Each row was made from one small tree. The marks that hang from a mark follow it in brackets, in alphabetical order. Every link used is in the known rows. Write each row's tree.
Known rows:
C(M(B(X) W) N): [  2.9   8.4  13.7  14.8   9.9  -1.5   6.5  -7.5 -14.0  -6.6   5.0  12.8
  13.5  -1.0   5.6  11.1   8.6 -18.9   2.2  17.5 -20.4   1.7  -3.2   5.8
  -3.2]
N(C(M(B(X) W))): [ -2.8  -3.2   6.1   9.5   5.0 -11.9   6.5  -2.0  -8.5 -23.2   4.1  -8.4
  31.0  -4.0  -5.9  19.6   8.6  -6.0  -1.6  15.0  -9.5  29.9  -0.4   1.4
 -36.3]
C(N): [  1.3  -9.6  17.8  15.7  10.3  11.2   4.8   8.4  -5.8  22.9   9.4  35.3
  15.0  10.7 -26.7 -24.8  -1.9 -32.5   7.0 -12.5 -10.5   4.3  -3.8  12.5
 -22.7]
R(M(C)): [ -0.9 -18.8  10.0  13.5 -16.9  -0.5   5.3  -6.2 -17.3  10.0  13.4   3.6
  16.1   6.4 -27.9  29.7   1.7 -17.1   2.2  -3.7  -6.8  -8.0   1.8   1.9
 -21.5]
W(C(M(B N))): [ -1.0 -20.2   1.7  15.3   6.0 -13.6   2.9  -3.2 -12.6 -26.2  11.1 -13.8
  59.0  -1.8 -23.4  -1.2 -11.5 -30.2  -0.3  13.3 -12.7  -2.9  -1.0   4.5
  19.8]
N(C(M)): [  0.8 -16.5   8.4  11.7  -0.8  -3.9   7.1   4.1 -10.3 -21.1   6.3  -5.6
  28.4   2.5 -28.2   9.9   1.0 -15.0   1.2  15.7   3.4  32.6  -1.6   5.9
 -38.6]
M(B C N): [ -9.9 -31.9  -6.0  18.4  12.8 -13.4  -0.1 -11.1  -4.5  -2.1  15.2   1.0
  17.6  -0.6 -10.7  -5.2 -15.0   7.3   4.3  -8.7 -31.5  -1.0  -9.5  -7.5
  72.3]
R(M): [  0.2 -12.1  10.9  11.7 -14.6   8.8   5.7  -5.3 -18.0   9.4  12.8   3.9
  17.9   5.4 -29.1  25.9   2.5 -35.6   3.1  -3.9  -8.6  -3.5   1.4   5.1
 -30.0]
N(C(M(W))): [  1.0 -20.6   6.3   9.5  -1.7  -5.9   7.0   3.6  -8.4 -22.3   4.2  -7.5
  29.7  -2.2 -12.0  12.7   6.0 -12.7   0.2  13.2   6.2  27.9   0.7   1.6
 -54.2]
R(M(B W(C))): [ -2.7 -21.2   9.8   8.8  -8.1  -8.2   3.4 -13.7 -16.3   4.9  14.7  -0.2
  42.0  -6.2   2.5  37.6   6.8 -27.5  -0.3  -5.9 -26.2 -12.5   2.8  -6.7
 -25.8]
W(C): [ -3.4 -15.2   8.0  12.9   7.1  -6.4   2.9   7.8  -2.3  -7.6  10.6   3.7
  58.6   6.8 -31.7 -24.6  -8.4 -38.1   1.9  -7.9  -4.3  -4.3   2.3  10.7
 -41.6]
V(X): [ -3.3 -59.7   9.1  14.3  14.7   7.0  14.3  -3.8  -3.5   6.7   5.6  11.3
  15.4  15.7 -24.8 -16.3  -2.3 -33.0  -9.6  -9.4   3.1   4.0  12.3  17.7
 -41.4]
X(B): [ -4.0  -7.9   8.8  17.9  16.5  15.6   3.3 -11.8  -1.0  -8.0  10.5  16.8
  11.8  10.1 -17.4 -25.4   7.5 -30.5   2.4 -14.5  37.6   0.3   2.3  10.0
 -46.4]
N(C(M(B W))): [ -1.6 -22.2   6.5  10.3   3.4 -10.6   5.8  -2.1  -8.7 -22.8   6.8  -6.9
  30.3  -3.2  -5.7  16.7   5.5  -8.2   2.0  14.9  -9.7  30.5  -0.8  -1.6
 -36.8]
M(W): [ -2.6 -19.5   3.0  10.7   3.2   7.2   4.5   3.8   4.8  -3.3   7.4   4.0
  14.9  -0.3   2.5 -17.9   6.7 -28.9   2.5 -13.0  -1.9  -8.1   4.5   0.8
 -74.6]
B(X): [ -6.2  42.1   3.7  11.9  10.9   8.7   8.1   6.2   2.3  -2.5   2.9   6.2
  13.6   7.0 -32.7 -15.2   2.8 -29.0  -2.7  -7.2  -4.1   2.8   1.5  16.2
 -38.8]
M(B(X) C N W): [-10.9  -4.4 -10.3  13.0  13.3 -19.0   0.7 -12.9   3.9  -4.3   5.6  -3.5
  18.4 -14.1  20.8  11.9   3.7  15.1  -4.0 -13.5 -25.3 -13.8  -2.8 -13.9
  47.4]
N(C): [ -3.4 -16.2   8.5  10.3   5.1  -3.1   5.5   8.8  -2.0  -3.2   7.4   8.2
  30.8   5.2 -28.7  -6.7   0.9 -16.4   1.5  -6.6  -1.3  31.5  -2.1   5.7
 -49.2]
C(M(B W) N): [  4.8 -18.3  14.0  16.8   8.6  -0.4   5.2  -7.7 -14.6  -5.8   8.1  13.5
  13.1   0.7   5.8   6.0   3.9 -21.2   6.1  17.8 -21.4   2.4  -3.4   3.1
  -6.2]

Which tree is each row?
[-11.9   1.9  -6.7   7.2  16.0 -15.5   2.2  -9.5   0.4  -5.6   4.0  -2.4
  33.0 -19.2  20.1  20.3  11.1   0.6  -5.0 -12.8 -23.5   9.4  -4.1 -10.8
  32.1] -> M(B(X) N(C) W)
[ -1.2   1.5  -5.4  13.2   4.8  -2.9   5.1 -12.4  -9.1 -31.6   5.2 -19.7
  15.2  -9.1   4.7  18.1   2.7 -16.5  -1.6  19.5 -13.4  -1.9  -0.2  -1.9
  25.4] -> C(M(B(X) N W))
[  8.6 -16.7  14.4  15.5   0.0   5.5   6.5   0.1 -12.5  -4.6   4.8  12.8
  12.0   3.8  -3.1   2.6   5.2 -28.3   3.9  15.9   1.1  -1.2   0.6   6.1
 -28.6] -> C(M(W) N)
[ -2.6   0.9   7.7  11.2   6.1  -9.6   7.0  -0.7 -10.0 -23.0   6.0  -6.0
  28.9   0.9 -21.5  14.8   2.2  -8.3  -0.5  17.0 -12.0  35.2  -3.1   6.2
 -20.3] -> N(C(M(B(X))))
[ -3.9 -33.5   0.9  11.8 -12.2 -11.2   1.3 -18.6 -17.2   9.2  13.6  -3.4
  20.8  -9.8   7.2  46.2   4.7  -3.8  -1.5  -8.4 -22.6 -16.5  -1.5 -14.2
  31.1] -> R(M(B C N W))
[  4.8 -11.7  16.3  18.2  10.0   2.3   5.9  -6.0 -18.7  -5.9  11.4  15.7
  12.6   8.0 -16.6   0.6  -5.7 -24.6   8.1  21.4 -25.5  10.7  -7.6   9.5
  13.3] -> C(M(B) N)
[ -5.9 -31.1   9.3  16.0  14.4 -15.7   0.7  -7.9  -1.4  14.0  12.0  23.8
  15.1  -1.2  21.7  -7.6   3.2   8.1   5.7 -12.5 -34.9  -9.1  -2.5  -8.7
 -13.0] -> M(B C(N) W)
[ -4.8  13.6   9.6  11.5  -4.3   2.1   5.7 -12.8 -17.8   7.1  13.4   2.7
  18.7   1.6 -20.8  35.7   4.1 -26.3   0.8  -1.4 -29.3   0.0  -1.5   4.9
  -5.5] -> R(M(B(X)))
[ -5.6   7.0   8.7  12.5  -6.8  -8.0   5.0 -14.0 -18.2   7.7  12.9   2.5
  16.9   1.0 -18.4  39.7   2.1  -7.8  -0.5  -2.1 -29.2  -4.8  -1.6   0.5
   5.1] -> R(M(B(X) C))
[  2.2 -15.6  15.4  16.0   9.5 -13.0   3.9   0.2 -15.7  -9.7  11.2   9.5
  58.2   4.6 -22.0  -5.2  -7.5 -31.9   2.5  13.0 -17.1   0.8  -3.3  10.4
   1.1] -> W(C(M(B) N))
[ -4.1 -26.1   2.1  14.9 -10.2  -8.2   2.0 -17.1 -20.0   9.8  15.0  -0.6
  19.3  -2.9 -15.7  40.9  -3.9  -6.8   1.5  -4.9 -26.0  -8.1  -5.1  -8.1
  51.7] -> R(M(B C N))
[ -0.9 -21.9  10.2  10.7   6.4  -3.4   3.1   6.1   0.4   5.5   6.3  15.0
  46.5  -2.7   2.9 -15.6   6.9 -31.9   1.7 -15.0   0.3 -16.6   4.4   2.0
 -60.9] -> M(W(C(N)))
[ -9.1   5.9   8.3  13.9  18.1 -16.6   2.8  -7.4   1.1  12.4   5.8  22.8
  14.9  -3.8  20.4   0.6  10.6  11.3   0.4 -13.3 -33.2 -10.7  -2.5  -3.2
  -8.3] -> M(B(X) C(N) W)
[ -0.6 -29.4   9.7  14.3   2.9  -6.3   2.6   2.8   1.6  15.0   6.1  23.2
  13.7   2.6   7.5 -12.8   7.2  -1.8   3.2 -16.0  -1.4 -13.0   3.1  -2.0
 -46.7] -> M(C(N) W)
[ -0.7 -32.3   0.1  10.7 -19.7  -4.4   3.1 -10.9 -15.4  11.0   9.5  -3.4
  19.6  -7.5  -2.6  43.1   8.0 -10.7  -2.6 -10.5   1.2 -20.8   3.2 -11.3
   8.1] -> R(M(C N W))
[ -8.4 -31.2  -7.7  11.7  12.6  -3.3   0.4 -12.1  -0.5  -4.6  11.6  -1.5
  20.8 -13.2  19.6  -3.5  -1.6 -14.3   2.7 -14.1 -29.2  -7.9  -4.7 -12.7
  30.0] -> M(B N W)
[  0.3 -19.9   9.9   9.2 -15.4  -2.1   4.2  -5.5 -14.6   5.9   9.8  -1.2
  40.7  -3.6  -6.5  33.4  10.7 -34.3  -2.1  -8.0  -3.4 -17.0   6.5  -1.9
 -49.3] -> R(M(W(C)))
[ -3.2 -33.1  -5.4   7.4   1.6  -4.6   1.9   1.9   1.8  -3.2   3.6  -1.6
  30.7 -12.9   7.1   7.0   8.5 -12.2  -3.5 -15.7   7.5   5.7  -0.4 -11.1
  -4.5] -> M(N(C) W)
[  0.3 -18.9   2.4  14.2   3.4  -0.3   4.9 -10.3  -9.2 -30.7   9.8 -14.3
  12.3  -0.4   3.4   4.6  -1.3 -22.2   5.0  22.2 -19.1   3.5   0.6  -0.5
 -29.2] -> C(M(B W))
[ -9.5 -41.6  -8.9  15.0  10.0 -17.4  -1.1 -13.0   0.3  -3.1  11.7  -2.9
  18.6 -11.4  22.2   2.4  -3.1  12.3   1.5 -13.3 -26.6 -12.3  -3.8 -18.1
  41.8] -> M(B C N W)
[ -3.9 -25.9   1.3   9.9  -9.9  -2.0   1.8 -17.6 -17.1   8.3  14.4  -3.7
  22.2 -11.7   5.7  43.5   6.1 -22.2   0.0  -9.0 -23.1 -10.8  -1.6 -10.7
  22.0] -> R(M(B N W))
[-10.7   1.8  -7.2   9.2  17.2 -17.9   0.7  -9.9   1.3  -8.3   6.4  -6.2
  51.6 -18.4  17.1   7.3   5.9 -14.5  -7.1 -13.8 -25.5 -15.8  -1.3  -8.3
  38.3] -> M(B(X) N W(C))
[ -0.3 -27.7   3.1   7.0 -17.9  -1.8   3.8  -8.2 -15.9   8.6   8.1  -2.8
  29.7 -11.2  -2.1  48.8  12.7 -20.9  -3.3 -10.1   2.5  -2.7   1.7  -9.8
  -3.0] -> R(M(N(C) W))
[  1.0   2.7  15.2  15.2  11.5 -13.3   5.3   0.1 -13.4 -11.5   8.4   8.2
  57.4   2.7 -22.2  -1.6  -3.8 -30.5   0.2  11.7 -15.4  -0.5  -2.5  12.1
   3.7] -> W(C(M(B(X)) N))
[ -8.2 -34.1  -5.9  11.0  13.4 -15.3  -1.6 -10.1  -1.2  -8.2  12.1  -4.8
  52.2 -16.6  18.7  -1.6  -0.7 -17.7  -1.1 -15.0 -27.7 -14.5  -2.4 -12.8
  33.6] -> M(B N W(C))
[  0.2 -17.8  -2.4  17.3   4.5  -0.1   4.4 -11.1 -14.9 -29.2  11.2 -16.7
  14.3  -0.4 -18.0   6.4 -11.7 -22.2   4.7  23.1 -19.3   7.0  -5.9   1.7
  41.9] -> C(M(B N))
[ -1.6 -25.3  13.5  12.4  -8.8 -10.1   3.1 -14.5 -17.9  21.5  13.8  14.8
  19.4  -2.3   7.0  40.2   7.9  -6.5   2.3  -7.9 -27.6 -12.2  -0.2  -7.9
  -8.6] -> R(M(B C(N) W))
[ -5.2   6.8   2.5  11.2  -5.0  -0.3   3.7 -15.4 -19.7   8.6  11.9  -1.7
  21.6  -5.2 -18.5  42.9   2.8 -23.0  -0.1  -5.1 -26.7  -4.8  -4.0  -0.9
  46.1] -> R(M(B(X) N))
[ -6.4 -24.0  10.3  11.4  17.5 -12.9   0.9  -5.1  -2.3   4.7  12.0  15.3
  48.9  -6.6  17.3  -9.7   3.6 -21.7   1.6 -12.0 -34.2  -8.0  -0.6  -4.1
 -26.9] -> M(B W(C(N)))
[-12.5  16.0   3.6  16.5  17.2 -13.0   4.2  -7.0  -0.5  -4.0  10.9   6.7
  13.5   6.8 -15.2  -7.9  -6.0   5.7   1.5  -4.6 -36.5   4.5  -3.8   3.9
   4.8] -> M(B(X) C)
[ -5.1   0.6   0.5   8.8  -6.9  -1.9   3.4 -16.8 -16.0   7.7   9.8  -4.0
  23.0 -13.5   4.6  48.6  10.7 -19.8  -5.0  -8.3 -22.7 -14.1  -0.3  -8.0
  25.6] -> R(M(B(X) N W))
[-11.3   4.6  -7.1  16.3  15.5 -15.3   1.9 -11.1  -2.2  -2.0  10.0   0.1
  16.9  -3.2 -12.1   2.6  -7.5  10.4  -0.7  -7.9 -31.4  -2.7  -8.0  -3.6
  77.2] -> M(B(X) C N)
[ -6.1  -0.2   1.7  13.4  -7.7  -9.0   3.3 -17.1 -18.4   9.0  12.0  -2.5
  20.1  -3.5 -16.6  47.3   1.3  -5.0  -2.4  -4.9 -25.0  -8.2  -3.4  -4.5
  54.9] -> R(M(B(X) C N))
[ -8.0  14.7  11.6  17.4  20.2 -11.4   3.9  -5.4  -4.7  14.3   9.4  26.1
  13.5   7.3 -13.1  -7.3  -2.9   6.2   3.0  -7.5 -38.0   2.3  -6.6   5.9
  21.1] -> M(B(X) C(N))
[ -9.2 -34.8  -5.6   9.2  12.6 -12.3   0.8  -9.6  -0.8  -4.5   9.6  -0.9
  32.8 -16.5  21.0  12.7   4.7  -2.3  -1.1 -11.3 -25.5  13.4  -6.1 -16.4
  27.4] -> M(B N(C) W)
